Each row comes from the steps of one path. Every step used is in the known rows, and no mark comes twice. Write the path behind each row, first mark first.
Known rows
zomom tunik radu depig lifumal: [ 23 -16 -12  47  64  -8   3 -14   7 -15   9  10 -61  16   2  18  12 -12
 -17  20]
zomom tunik depig lifumal mizof: [ 28 -11  14  70   6 -10   1   8   5 -18  12  25   3 -22   3  40  26  29
 -23  23]
depig radu tunik: [-17 -16   8  -4  43  -2   8   4   4 -28  13   0 -11  19   8   1  24   1
 -11   6]
depig mizof lifumal: [  7 -22 -10  23  19  -9   1  -6 -18  -6  14   6  -7   6   6 -27 -16   7
  -5 -15]
zomom tunik depig: [ -6  12  -8  27  24   5   1  14   9 -30  -6  12  -5 -34 -26   9  12 -16
 -18  16]
depig radu tunik zomom: [-23 -27   9 -11  57 -11  -5   8  22 -13  12   5  -1  21  -3   0  13 -10
   8  28]
depig mizof: [ -6 -15  -1   6   2 -10 -11  -4 -17   6 -11  -2 -11  -9   6  -8  -9  -3
   2  -4]
depig tunik zomom: [-20 -28   7   3  36 -22  -7   5  16   1  -1   7  19  -3  -1  23 -14 -12
  16  35]
zomom tunik radu depig mizof lifumal: [ 10 -23 -26  44  78 -10 -10 -10  -8 -31  25  13 -63   5  -2 -17  -2 -28
 -22  -1]
tunik radu depig: [  9  -6 -17   0  42  -5  -6 -12   5 -18  34   4 -41  17   1  13   9 -29
  -9  11]
radu depig mizof: [ -2 -33   2  -5  17 -23 -10 -12  -8  -4  -6  -5 -28   7   0   6 -18 -13
   4  -8]
mizof lifumal depig radu tunik zomom mizip: [ -7 -49   0  12  77  -8 -15   3  18 -16  39   7  -7  33   0 -18 -10   4
  -1  21]
radu depig tunik zomom: [-15 -44  10  -6  49 -34  -4  -2  27  -7   3   5   1  13  -4  38 -23 -23
  19  34]
depig radu: [ -3   3  19  -6  29  -1  -5  -4   8 -11   8   8 -27  18   4   7  12   9
  -7  14]
mizof lifumal depig tunik zomom: [ -2 -51  -6  42  50 -22  -8   3  17   4  37  12  17  12   9  15 -32 -10
  20  32]
mizof lifumal depig tunik: [  4 -40  -5  51  32 -14   4  -1  -1 -10  37   8   7  12  19  15 -23   2
   5  12]
mizof lifumal depig radu tunik: [  0 -39  -2  35  56  -2   8   0   5 -28  51   4 -10  36  15  -8   7   1
  -7   5]
lifumal mizof: [ 16  -9  15  19 -17  -7 -20   5  -2   1  18  11  14  -3  18  27  17  19
   1   3]
zomom mizip: [ -3   2   6 -12  11   0 -11  -3  -6  -3  -7  -4  -6  -5  -5  -9  -7  14
 -11  -4]
tunik zomom mizip: [ -7  -9   6 -22  24  -8 -24   3  12  14 -11   0  -2  -6 -16  -8 -14   2
   5  16]

Write each row's path
[  1 -14  14  15  22  -2 -18  -5   9   1  21   6 -30  20  11  18   0   0
   6  21]
lifumal depig radu
[ 20 -23 -14  37  14   1   2  -3   0   1  36   4   1  19   9  -8 -18   1
   6  -2]
mizof lifumal depig
[ 20 -34   2  52   1 -14  17   7  -1 -31  42  13  33  -4  13  36  32  29
 -21  12]
radu tunik depig lifumal mizof
[ -3  10   9  -2  29  -2   4   3  12 -36  27  15 -17   3 -14  18  17   2
 -23  25]
tunik depig radu
[ 10 -40  -7  12  35 -22   4 -13  -8 -17  20   1 -23  23   3 -12 -25  -3
  -5 -16]
radu depig mizof lifumal
[  5 -21 -17   4  43 -13 -18 -17 -10 -12  22   1 -53   6   7   6   0 -30
  -7   7]
tunik radu depig mizof
[ 14 -21   5  30  40   0  -5  -5   8 -12  45  13 -26  37  13  -2  -6  10
  -3  11]
mizof lifumal depig radu
[ 44 -29   4  43  23 -18  -8 -19   1  -6  52  18 -33  29  31  46  23  15
 -13  19]
tunik radu depig lifumal mizof
[ -1 -32  -5  27   0  -8 -25  -6 -15  20   0  -4 -16  -6  13   4 -19 -10
  15   4]
lifumal depig mizof
[-26 -27  16 -24  66  -9 -16   7  17 -15   5   2  -9  16  -8  -9   8   3
  -7  23]
depig radu tunik zomom mizip
[ -2 -50   3  28  58 -21 -19   1  10   1  26   9   9   8   2   5 -38   4
   9  28]
mizof lifumal depig tunik zomom mizip
[ -4 -51  -6  26  68 -10  -4   5  22 -13  49   9  -1  39   6  -9  -3 -12
  12  24]
mizof lifumal depig radu tunik zomom
[ 35 -22  21  44 -17 -14  -1  -8  -4  13  19  14   9  13  29  32  15  43
  -3   7]
depig lifumal mizof
[ 34 -15  14  48 -15 -14   8   0   2 -13  37  19  19  -3  13  44  21  37
 -15  19]
tunik depig lifumal mizof
[ -8 -33   3  33  17 -13 -11   0  -1   0   9   2   2  -2  17  32 -15  -7
  12  23]
lifumal depig tunik
[ 40 -25   4  64  44 -15 -17 -11   4 -12  28  21 -48  12  22  43  29   6
 -18  23]
zomom tunik radu depig lifumal mizof
